Every row comes from one small tree of marks. Brackets hold a mark, then the marks that hang from it, in alphabetical order. Every link used is in the known rows. Which tree was each row made from?
Known rows
(L (J T)):  -5  12  20   3 -12  12 -16  27  17  16 -14  -9 -27  11  11  20 -21  -2   2  -6   3 -11   6  12   1   5  25   3   0   3 -23   0  -6   5 -16  17  33   2   3  -5   0  15
(K D (T J)):   1 -13  25  -4   7  14 -21  27   8   7   8  14 -22  24 -11  -5   0  11   3 -23  23   7  -4  19  12   3  24  -2   9 -20  14 -20 -21   2  -3  -1   4   4  41  13   3   6
(S (Y (T (J L) Q))):   5 -10  18  15  18   6  -4  31  18   3 -23   9 -24   1  -8   7   7  -4   2 -17  18  -1  -1  12 -20   9  11  21  13  -7 -28  -8  -1   6  -5  17   6  14  52  15   0   3
(J L):  -5  -5  18   7  12   6  -8  22  17  10 -12  10 -38   9  -2   9 -11  -5   7 -15  15   1   5   6  -7  20   9  13  -3  -3  -9  -2  -5   2 -19  -1  27  12  12  -7  -4   1
(A (L J)):  11   3  23   4  -6  15 -10  23  11  24  -5 -14 -24  14  11   8   3  -5  21 -13  21  -4   1  26  -3   8   9   7  -7  -6  -7   8   4  11 -13  19  27  -4   4 -10   0   5
(J (L A) (T Q)): -20   8  14   9  23   1 -20  27  14   5 -14   5 -27  11   0  21 -14  -6  -1 -12  15 -21  11   5 -12  30  15   2   4   4 -23 -21 -11  -6 -28   3  24  26  34   8 -11  -4
(J (L C (M G))): -15  -2  18   4  -6  12 -10   6  26   9 -15   0 -48  21  15  13  -7   7  -1 -20  13  -6   8   6  -7  16  21  40  -4   0 -11   8   2  -4 -14  12  40   2   1 -22  -5  13
(T (J (L C M))):   1  -6  25   7   1   8 -10   5  24   7 -17   9 -47   9  -1   5  -5   9  -3 -18  15  -5  -2  11  -4   5  14  27  17 -12 -14  -3  18   6 -22  13  38   0  15  -4  -8   2
(J L T):  -8   5  13  12   9   2 -13  24  19   3 -17   6 -34   6   6  15 -24 -14   1 -11   1  -1  10   3 -10  30  14   9   1  -4  -8  -6  -7   0 -18  -3  41   9  16  -1  -6  -2
(T (J (L A M)) Q):  -8  -2  26  10  20  -2 -16  21  21   6  -8  12 -33  19  -6  13   4  10  -4 -19  24 -21  -3  15  -4   9  16  12  20 -15 -26 -19  19   0 -37   2  17  30  35   5 -12  -7
(T (J L) Q):  -2 -13  19   7  24  -6 -17  33  21  -5 -21  18 -30  12 -10   8   7   4   7 -23  25 -18 -12  20 -14   8  14  14  15 -24  -7 -21  -1   6 -25   0  21  23  32   0  -9 -18
(X (T (J L) Q)):  -4 -12  23   5  21 -15 -20  30  16   0 -22  12 -22   3  -8   3   1  12  -4 -15  17  -5 -15  22 -21   3   9  16  16 -11  -5 -21  -2  18 -38   4  17  15  23  -7 -12 -13
(X (T (J L))):  -3  -7  25   9  12 -11 -16  22  13   5 -16   5 -29   4  -9   0 -11   4  -7  -9  11   9  -8  20 -15  -3  10  16  15  -2  -2 -11   4  19 -32   3  22   1  19  -9 -12  -6
(D K):   0  -2  25   7   5   0 -22  25   8  10  -9  11 -30   5  11  26  -9   4   4 -12   3   1  -7   9 -11  -2  20  -7  -5   1 -31   1  -7  -6 -25   9  15  -3   4   1  -7   5
(C H (L (M G))): -26   5  28   4 -15  20  -5  21  32   4  -4   8 -14  22  25  29 -11   0  -9 -10  10   8  27   7  -2  -8  31  -4  -7  11 -27   3   5  -9 -21 -20  33  23   6 -13   4  14
(X (T Q)):  -8  -4  22  -7  12 -10 -24  34  12   5 -14   3 -12   6   4  13   5   9   2  -9  11  -6   0  23 -22   1  16  -1   0  10 -18 -13  -7   8 -31  15   9  12  15  -8  -4  -2
(C H L): -20   5  24   3  -6  26  -5  27  24   5  -5  15  -9   6  12  24 -12  -5   1  -8  14  10  23   4  -3  -5  16 -22  -5  15 -22  -7  -7  -3 -23 -16  28  24  20  -3   3  15
(Y (T (J L))):   5  -4  22  10   8  10  -4  22  12  10 -27   6 -34  10 -16   0  -8  -5  -8 -20  13  14 -10   1  -5   9  22  18  20  -3  -7 -14   8   5 -13  14  19   5  39   4 -10  -4
(K D (T Q)):  -6 -15  17 -10  13  15 -25  36   9   6   8  13 -12  24  -2   3   8  13  14 -26  27  -8   4  15   8  15  21  -4  -4 -14   8 -19 -35  -6  -5   0  -3  21  36  11   1   9
(L M):  -4   5  28   6  -4   6 -12  19  21  15  -1   0 -34  22  11  14  -8   3  -1  -9   1  -2  13   8  -2   5  24   3   2   1 -29   7  19  -2 -22  12  25   4   2  -4   3   9
(Q T):   4   4  20  -2   8   8  -6  16  24  10 -15   0 -28  -4   3  21 -10   0  -1  -6  -6   5  -1   7  -9   8  32   1  -7  16  -5  14  -3   6 -16   8  22  12   7  -5  -4  -1
(D (K (T (J L) Q))):   3 -15  18  11  20  -5 -25  32   9   1  -9  21 -29   9  -5  10  -3  14  10 -25  19  -3 -23  14 -11   0  19   9   9 -28 -12 -18 -15  -4 -19   2   8  12  26  10 -14  -2
(L C):  -8   2  21  -8  -3  17 -16  16  10   8 -14   1 -35   4   6  16   0   6  10 -18  11  -6  10  10  -8   7  17   8  -2  14 -24  -3  -4   1  -8  22  23  -9  15  -5  -3  12
(A T):  -8  -1  32   3  13   2 -12  19  24  19   0   9 -34  10   2  13  -2  -6   7 -10  10   1  13  11 -19   6  30   5   3  10 -22  -8   7  -6  -7  11  24  -1   5  -2  -4  -5
(L A (J T)): -15  21  27   5  -7  16 -17  23  10  19   0 -15 -23  13   4  25 -23  -1  -3  -5   8 -16  12  10   6   3  24  -5  -1  16 -35  -9  -5   2 -26  15  20   5  18   2  -5  19
(J (L (C H)) (T Q)):  -8   0   7   2  17  19 -16  25  25  -5 -24   6 -27   2  13  23 -11  -1   6 -17  18 -15  13   1 -16  24  14   5  -2   2 -10 -18 -31  -1 -22   6  46  29  28   0  -9   8
(X (T J Q)):  -4  -6  27  -3  16 -17 -26  34  12  -1 -18   7 -16   7  -4   8   7  14  -3 -14  15  -6 -12  29 -22  -7  18   1  17  -4 -13 -21  -1  15 -33  13  10   6  25  -4  -7 -14
(Y T):   3   5  22   0   1  16  -8  28   8  15 -19  -2 -25   8  -2  10  -7  -8  -2 -13   4  15   6  -3  -7  10  31   4   4  13 -21  -7   4  -4  -9  24   8  -1  26   2  -3   9
(A (L C J) T):   6   3  31   0  -2  23  -9   5  20  35  -5 -15 -37   9  16   4  10   1  20 -14  28 -11   5  20 -14   4  19  24  -4   7  -8   6   3   7   0  31  37 -17 -10  -8  -8   3
(M G): -14  -2  20   0   2  -1 -21  31  14  -1 -11   4 -26  26  11  19  -1  -5   2 -20   9   1   5  21 -13   4  33  10 -11   5 -15   0  -9  -8  -7   9  16  -2  16 -20   3   0
(G M): -11   4  17  -1   0   7 -14  32  11   2  -7   4 -30  11  13  24  -8   2  12  -9   0  11   3  -4 -15   7  25 -12   0   8 -33  -9  -8   1 -24   6   9  -9   9   4   2  10
(Y (T Q)):  -3   0  18  -4  12  10 -15  35  13  10 -23   1 -17  12  -2  11   6  -3   4 -18  12  -1   1   2 -11   9  32   4   5   6 -21 -15   1  -7 -13  24   4  16  35   5  -3   2
(S (Y T)):   1   1  23   7   2  16   0  27  11  14 -11  -1 -20   2   1  13  -2 -12   2 -10   5  14  16   8 -14   7  18   9  -2  16 -37   5  -3  -1   5  23   6  -4  38  13   6  19

Which tree is each row?
-11  -1  10   9  19  -3 -20  31  21  -2 -21  11 -28  10   6  17 -10  -6   7 -18  10 -16   7   5 -17  30  13  10   3 -12 -12 -13 -13  -1 -21   1  35  24  25   3  -5  -7 | (J L (T Q))
-13  11  25  -8   9  34 -16  15  10  11   1  -4 -24   6   2  24  -6   3   0 -12  25  -6  21   5   0   2  14 -13  -7  32 -30  -8 -15  -1 -22  14  15   9  32   1  -6  24 | (L A (C H))
-12  -4  25   4  24 -12 -21  27  10   3 -12   7 -23   6 -12   6   1  14  -7 -13  26  -6 -11  23 -17   3   6  10  16   1 -12 -26  -2  14 -40   3   6  16  37   0 -16 -13 | (X (T (J (L A)) Q))
 11   3  33   6   3  12  -7  16  19  34   2  -8 -31  13  11   5   6  -4  18  -9  24  -5   6  22 -12   7  23  17  -3  -1  -9   5  11   6  -6  21  30  -8  -9  -9  -3  -5 | (A (L J) T)
  0  -5  32   8  18  15  -6   9  31   9  -9  16 -41   2  -3   7  -1   2   0 -16  27   0   5   8 -17   1  21  19  13   0  -6 -17  -4   6 -15   5  37   6  19  -1 -12  -4 | (A (T (J (L (C H)))))
 -1   3  20   5  13  12  -6   0  20   9 -19   1 -41  -6 -10  15 -12   8  -8 -13  10  -5 -12   7  -8   5  26  17   7  15   2   1  -1  16 -27  10  22  12  29   0 -18  -2 | (Q (T (J (L A C))))
-17  12  42   5   8   8 -10   8  21  30  14  -1 -37  23   9  16  -4   3  -8  -4  12  -8  22   4  -4   2  32   2   9  23 -45  -5  31 -13 -21  12  18   7   3   6  -8   4 | (L (A T) M)
-21  11  31   7 -30  21   1  12  25  22  -7  -2 -21  14  17  19 -14  13  -2  -6   8  -8  16   6   9 -14  21   3   3   4 -33  10  21  -3 -25  -1  31  13 -11  -9   2  20 | (C (L J M))
 -9   8  44   9  10   1 -15   7  24  27  11   6 -37  22  -1  14  -1   4 -13  -5  14  -7  12   9  -4  -5  34   5  21  12 -38 -11  38  -7 -26  12  17   3  16  10  -9  -7 | (L (A (T J)) M)
-10  14  17   0 -18  23 -16  16  14  13 -21 -14 -34   6  14  19 -19   8   5  -9   6 -16   7  11   1  -2  22  11  -2  11 -21   1 -12   8  -9  32  40  -8   4  -5  -2  23 | (L C (J T))
 -1  -8  26   5  17 -18 -17  24  23   2 -17   7 -28  13  -3   4   0  16  -9 -10  15  -6  -8  20 -18   0  13  20  22 -11 -10 -15  14  15 -44   2  21  19  15  -7 -13 -12 | (X (T (J (L M)) Q))
  8   4  28   6 -14   8 -12  21  18  24  -1 -18 -27  34  24  12   6   1   9 -15  15  -8   2  27  -2   1  26  26 -10 -12  -7  20  16   2 -12  19  31  -3  -8 -24   2   6 | (A (L J (M G)))
  7  -2  20  10  15   4  -1  14  28   5 -23   7 -38  -5  -7  12 -12   0  -4 -12   2   1 -15  10 -11   6  28  15   6  -1   9   3   2  17 -22  -1  28  16  17  -4 -12 -14 | (Q (T (J L)))
  2 -11  22   5  12  -4 -30  35   7   2  -7  17 -22  11  -2  17   2  17   7 -22  17  -1 -24  16 -13 -13  26  -2  10 -24 -18 -19 -15  -7 -15  10  -1   4  27  12  -9  -5 | (D (K (T J Q)))
-19  13  28  -5  -4  27 -19  10  17  10   4 -10 -29  26  17  31  -5   9 -10 -13  24  -6  23   9   1  -2  33   7  -7  29 -35   3  -2 -11 -21  14  24   9  20 -14  -5  29 | (L A (C H) (M G))
 -3  -6  34   3  23  -8 -19  30  27   6  -9  18 -30  13  -3  10  14   7   5 -18  21 -14  -2  21 -26  -3  34   5  18 -11 -20 -25   7  -2 -13  13  16  10  25   5  -6 -26 | (A (T J Q))
-35  15  31   4 -20  24  -3  15  12  23  -2  -1 -16   7   2  23 -14   7  -4  -7  20 -13  15   7  10 -13  17  -9  -1  25 -36  -3   4  -3 -26  -4  12  11  15  -1  -4  20 | (C (L A J))
  2   3  22   8  19   4  -5  10  22  11 -15   5 -35  -4 -14  14 -15   2  -9 -10   7  -2  -8   9  -6   8  24   9   8  11   1  -1   3  15 -31  -3  16  20  30   0 -16  -9 | (Q (T (J (L A))))
  0  -7  20  -4  14   1 -24  40  11  -2  -5  13 -18  20 -10   3  10  10  11 -24  24  -4 -11  24  -7  -4  26  -1  16 -21 -11 -25 -11   2  -2  10  -2  11  40   7  -4  -5 | (K (T J Q))
 10  -2  25  10   9   1  -1   7  34  11 -20   6 -41   1  -2  13 -14   6 -11  -8  -4   2 -10   7  -4   7  30  19  13  -3   3  10  17  15 -29  -1  35  20   9  -4 -12 -10 | (Q (T (J (L M))))
-10  -3  20   3  22   6 -18  21  15   2 -18  11 -34   7 -12  11   7  14   4 -24  35 -25  -8  14 -10   5   8  13  15  -5 -16 -27  -6   4 -28  11  16  17  43   3 -14  -9 | (T (J (L A C)) Q)
  5   5  28  12  12   5  -2   4  31  14  -9   1 -39   4  -8  16 -15   7 -14  -7   2  -3  -6   5  -1   7  29  14  14   7  -7   5  19  13 -35  -3  25  23  19   1 -16  -5 | (Q (T (J (L A M))))
-18   7  36   0   9  14 -16   3  15  19  -4   6 -42   6  -7  14   7   9  -4 -16  26 -11   6  13 -11  -9  28   6  15  22 -30 -19   9  -1 -13  25  17  -9  30   7 -13  -3 | (L (A (T J)) C)
  0  -3  19   6  11   9  -5  34  12   9 -18  -1 -15   4   3  15   8  -4   8 -12  12  -3  10  11 -21   9  19   5   0  10 -41   0 -12  -2   2  24   0   8  42  15   6  10 | (S (Y (T Q)))
  5  -2  26  11   3   9  -3  27  11  12 -15   4 -24   2  -6   7   4  -7  -3 -12   8  16   3  14 -14  -2  21   9  11   4 -36  -2   5   6   2  24   3  -4  48  18   4  10 | (S (Y (T J)))
 -1   0  25  17  12  11   0  20  10  14 -12   3 -27   3 -14   5  -5  -7  -8 -11  18  11   6   6 -12   9  13  13  13   9 -33  -6   4   6  -6  15   1   6  56  19  -5  12 | (S (Y (T (J (L A)))))
-14   1   6   3  12  11 -19  21  21  -2 -29   6 -34   1  10  16 -10   2   8 -19  11 -22   5   2 -19  28  13  18   3  -5 -12 -16 -19  -1 -16  14  39  15  22   2 -10  -3 | (J (L C) (T Q))
-21  23  29   6 -18  11 -19  18  18  18  -1 -21 -27  33  18  29 -22   5 -16  -6   4 -15  18  14   7   0  40  14  -3  11 -36   6   9  -7 -23  13  28   6   7 -13  -3  19 | (L A (J T) (M G))
-15   8  31   4 -13  26  -2  18  31   9  -1  11 -15  11  19  25 -14   1  -7  -3   9  10  27   1   1  -4  20 -13  -2  16 -33   2  12  -3 -28 -13  32  26   6  -1   4  19 | (C H (L M))
 -7   2  33  14   9   3 -11  13  19  14  -3  11 -41  18 -11   9  -8   3 -10 -13  16  -5   1  12   1   3  14  13  20  -6 -22  -8  26   3 -31   0  23  13  27   0 -10   0 | (T (J (L A M)))
 -1 -19  19   3  12  14 -15  25  10   8   6  17 -30  21 -14  -9  -4  10   6 -26  30   9  -5  14  14  13  17  11  10 -26  23 -21 -25   3  -8 -11   9  11  37   9  -5   6 | (K D (T (J L)))
-23  13  19  15   3   1 -14  14  20   8  -5  -3 -37  27  13  23 -24  -8 -15 -14   2  -5  19   2  -5  25  27  20   0   8 -23   0   8 -11 -23   0  38  14  16  -7  -7   4 | (J (L A (M G)) T)
 -2 -22  17   0  22  10 -19  33  15   1   0  22 -23  22 -13  -6   6  15   9 -29  37  -7 -12  17   8  13  18   8  10 -30  20 -29 -30   2 -12  -7   4  27  44  13  -5   0 | (K D (T (J L) Q))
  8  -2  38  13   9 -11 -13  14  29  20  -1   3 -38  33  18   4  17  -2   1 -18  15   2   1  28 -20  -1  38  26  11 -15  -7   1  32  -1  -5  16  35 -12   6 -12  -4 -27 | (A (L (M G)) (T J))
 10   2  34   1   6  22  -8   2  29  29   6  -4 -34  14  26  10  10  -1  11  -8  20   2  18  11 -15  11  20  11   0  12 -14   7  15  -1 -10  24  48   0  -5  -3  -5   2 | (A (L (C H) M) T)
-13   6  10   7   5  13 -13  14  18   4 -24   1 -42   1   8  14 -19  -5   3 -16   5  -3  11  -1 -11  26  13  16   0   4 -10  -4 -12   3 -14  13  47   0  14  -1  -8   4 | (J (L C) T)
  6   3  33   0   2  12 -11  -3  25  31   0  -5 -44  15  24   6  12   4  12 -14  18  -2  12  13 -18  15  22  21   3   6 -14   8  28  -2  -7  31  45 -17 -10  -1  -5  -5 | (A (L C M) T)
-10  10  15  -4 -10  19 -22  22  18   8 -24  -9 -27   7  15  20  -4  14   9 -14  14 -30   3  13  -8   0  23  10  -2   1 -23  -7 -15   3 -16  32  36   1  12  -7  -3  13 | (L C (J (T Q)))
  2 -18  20  -8  14   8 -25  38   9   1   3  16 -14  26  -9  -2  14  19   8 -28  31  -7  -9  21   7   1  25  -3  11 -25  11 -27 -29   0 -10   1  -3  20  47  15   0  -3 | (K D (T J Q))
 -1  -7  16   1  14  14 -10  22  15   3 -35   7 -31   6 -12   2   7   5   0 -25  22  -2 -13   4 -15   8  23  25  18  -8  -9 -23   0   3 -14  27  14  13  43   6 -15  -5 | (Y (T (J (L C)) Q))
-10   0  34   9   6  -8 -13  11  13  14  -4  -1 -32  12 -10   4 -12  10 -19  -4  12   5   1  17  -6  -1  10  13  19   7 -17  -7  22  15 -43   5  19   5  16  -4 -15  -2 | (X (T (J (L A M))))
-11   5  11   7   5   8 -18  12  29   4 -24   3 -41  10  18  18 -12   7   2 -16   6 -21  11  -1 -11  28  16  22   8  -5 -23  -5  -3  -2 -20  14  49  18  11   1  -9   2 | (J (L C M) (T Q))
 -4 -11  34  13  22  -7 -13  17  34  11 -10  20 -40  17   0   6   8   9   1 -18  21 -15   0  12 -20   5  26  24  24 -17 -18 -19  21  -2 -24   3  29  19  11   2 -10 -21 | (A (T (J (L M)) Q))
 -8   3  25  -3  -8  24 -16  15  26   2  -7  -4 -29  26  24  24  -3   7  -6 -16  13  -3  18   9  -4  -3  34  14 -10  16 -24  12  -1  -7 -15  15  36   6   9 -19   0  25 | (L (C H) (M G))
 11  -3  20   5  15  22  -3   7  31   1 -24   5 -34 -10  -6  15 -15   5  -4 -12   8   3  -9   5  -8   6  23  13   5   6  10   2  -9  20 -26   2  36  23  24  -7 -13   1 | (Q (T (J (L (C H)))))
  8  -1  18   6   9  10  -2   4  28   6 -29   5 -42 -11  -7  11 -10   7  -5 -15   3   0 -12   9 -10   8  28  22   7   3   8   3  -6  16 -23   9  31  11  18  -3 -15 -10 | (Q (T (J (L C))))
  2 -11  16   2  21  14 -15  25  23  -6 -23  16 -29   5  -5  13   6  10   7 -24  33 -15  -7  12 -14   7  11  10  12 -16  -7 -25 -14   8 -24   4  29  25  39  -2 -11  -5 | (T (J (L (C H))) Q)
 -6 -12  21  10  15  -9 -19  27  27  -4 -18  14 -33  26   2  11   8  11  -4 -24  19 -20  -5  23 -14   5  26  26  11 -30 -12 -10  12  -1 -24   1  23  24  25 -13  -5 -15 | (T (J (L (M G))) Q)
-39   8  34   3   6  10  -9  20  22  19   1  14 -17   7   6  24   5   8   0 -12  25 -16  21   6 -15   2  27 -11   5  24 -38 -19   6 -17 -21  -6  10  20  20   8  -5  -6 | (C (L (A (T Q))))
